Every row comes from one small tree of marks. The marks that hang from a mark follow it in brackets, in alphabetical order. Every link used is in the known rows. Which tree was each row made from?
In the rows, 128 means zero.
Known rows:
dediv[bote]: [123 105 157 109 150 114 170 105 100 105 111 122 113 149 131 152 147  82
 165]
ladok[nadu segin[kili vibas]]: [117 170 167  56 168 127 166  73 124 155 127  99 105 132 134 156 123 153
 139]
ladok[nadu segin]: [122 139 187  95 146 130 147  94 126 145 107 118 118 136 137 136 116 128
 167]
nadu[ladok[segin[kili]]]: [123 133 149  73 181 128 179  83 150 159 118  98 100 143 123 137 115 101
 146]
vibas[bavil bote[kili]]: [128 140 138 101 182 143 201 113 100 119 127 139 124 154 120 156 122 110
 177]
kili[venulis[ladok[segin[vibas]]]]: [140 154 134 119 161 134 177  84 164 132 132 107 123 128 114 151 119 131
 140]
nadu[ladok[segin[kili vibas[bavil]]]]: [117 174 128  57 221 132 194  69 133 152 105 107  97 139 112 144 126 136
 131]
kili[venulis[ladok[segin]]]: [150 132 137 133 150 136 168  97 168 131 123 106 122 138 122 141 110 113
 166]
nadu[ladok[segin[vibas[bote]]]]: [ 82 152 146  80 193 145 221  90 134 149 116 123 120 125 110 142 130 110
 136]
bote[kili[venulis[ladok[nadu segin]]]]: [190 158 151 141 144 148 142  91 152 143 173  82 127 136 120 148  94 143
 181]
dediv[bavil]: [ 99 101 178 134 152 109 152 115  99 113 105 139 111 154 124 143 134  92
 167]
bavil[dediv[bote[kili[venulis[ladok]]]]]: [159  96 119 183 133 120 168 107 138  89 184 101 115 145 102 176 132 106
 169]
vibas[bavil bote[kili[venulis]]]: [134 143 102 142 176 148 199  98 112 112 152 138 121 147 127 142 128 126
 181]
ladok[segin[vibas]]: [106 148 174  84 148 124 177  82 131 139 109 123 117 128 126 154 120 116
 127]
vibas[bote]: [ 88 108 152 100 166 129 203 119 120 121 104 147 123 146 126 145 141  89
 167]
venulis[ladok[nadu segin[kili vibas[bote]]]]: [118 179 144  51 199 145 210 103 138 149 125  90 119 139 116 170 125 152
 160]
segin[vibas[bavil bote[kili[venulis]]]]: [126 165 100 132 185 147 209  84 105 113 161 138 122 137 119 153 135 143
 155]
nadu[ladok[segin[vibas]]]: [106 147 164  87 177 129 182  77 140 152 114 113 113 125 109 139 122 110
 123]

Write each row's tree:
[156 144 149 132 158 139 149  97 162 139 131  99 123 134 125 133 115 140
 180]  kili[venulis[ladok[nadu segin]]]
[131  94 125 185 117 116 165  88 115  90 187 118 107 138 120 166 138 109
 160]  bavil[dediv[bote[kili[venulis]]]]
[117 158 112 101 186 132 187  54 155 155 152  96  98 125 121 135 129 134
 124]  nadu[ladok[segin[kili[venulis] vibas]]]
[155 174 103  99 224 128 169  86 140 125 131 102 110 147 110 147 148 172
 161]  segin[kili[venulis[ladok[nadu]]] vibas[bavil]]
[118 139 115 107 170 116 178  69 136 128 147 120 103 137 129 147 147 130
 130]  segin[kili[venulis] vibas]
[ 83 140 132  61 187 125 221  98 117 130 123 130 111 144 124 165 149 115
 137]  segin[kili vibas[bote]]
[129 121  93 170 180 141 207 119 145  96 156 134 122 149  95 166 129 132
 180]  vibas[bavil[dediv] bote[kili[venulis[ladok]]]]
[131 110 138 141 152 116 173 105  92  88 140 126 107 151 111 176 134 112
 166]  vibas[bavil[dediv[bote[kili]]]]
[175 118 130 183 148 126 152 111  98  90 180  88 115 157 113 165 121 101
 192]  dediv[bavil bote[kili[venulis[ladok]]]]
[126  91 157 147 122 111 169 105 102  95 160 118 110 145 113 179 132  93
 155]  bavil[dediv[bote[kili]]]
[118 184 113  46 221 145 233 103 136 134  99 106 114 149 112 175 122 143
 157]  venulis[ladok[segin[kili vibas[bavil bote]]]]
[127 182 137 125 151 159 189  72 116 142 183 108 125 120 133 153 112 162
 158]  ladok[nadu segin[vibas[bote[kili[venulis]]]]]
[148 192 144  51 215 134 175  91 134 145 105  89 110 146 113 163 120 169
 157]  venulis[ladok[nadu segin[kili vibas[bavil]]]]
[119 161 121  98 156 128 182  57 146 142 144 107 102 129 139 151 125 142
 130]  ladok[segin[kili[venulis] vibas]]
[141 113 170 146 137 116 153 111  64  98 158 105 110 158 125 169 121  88
 179]  dediv[bavil bote[kili]]
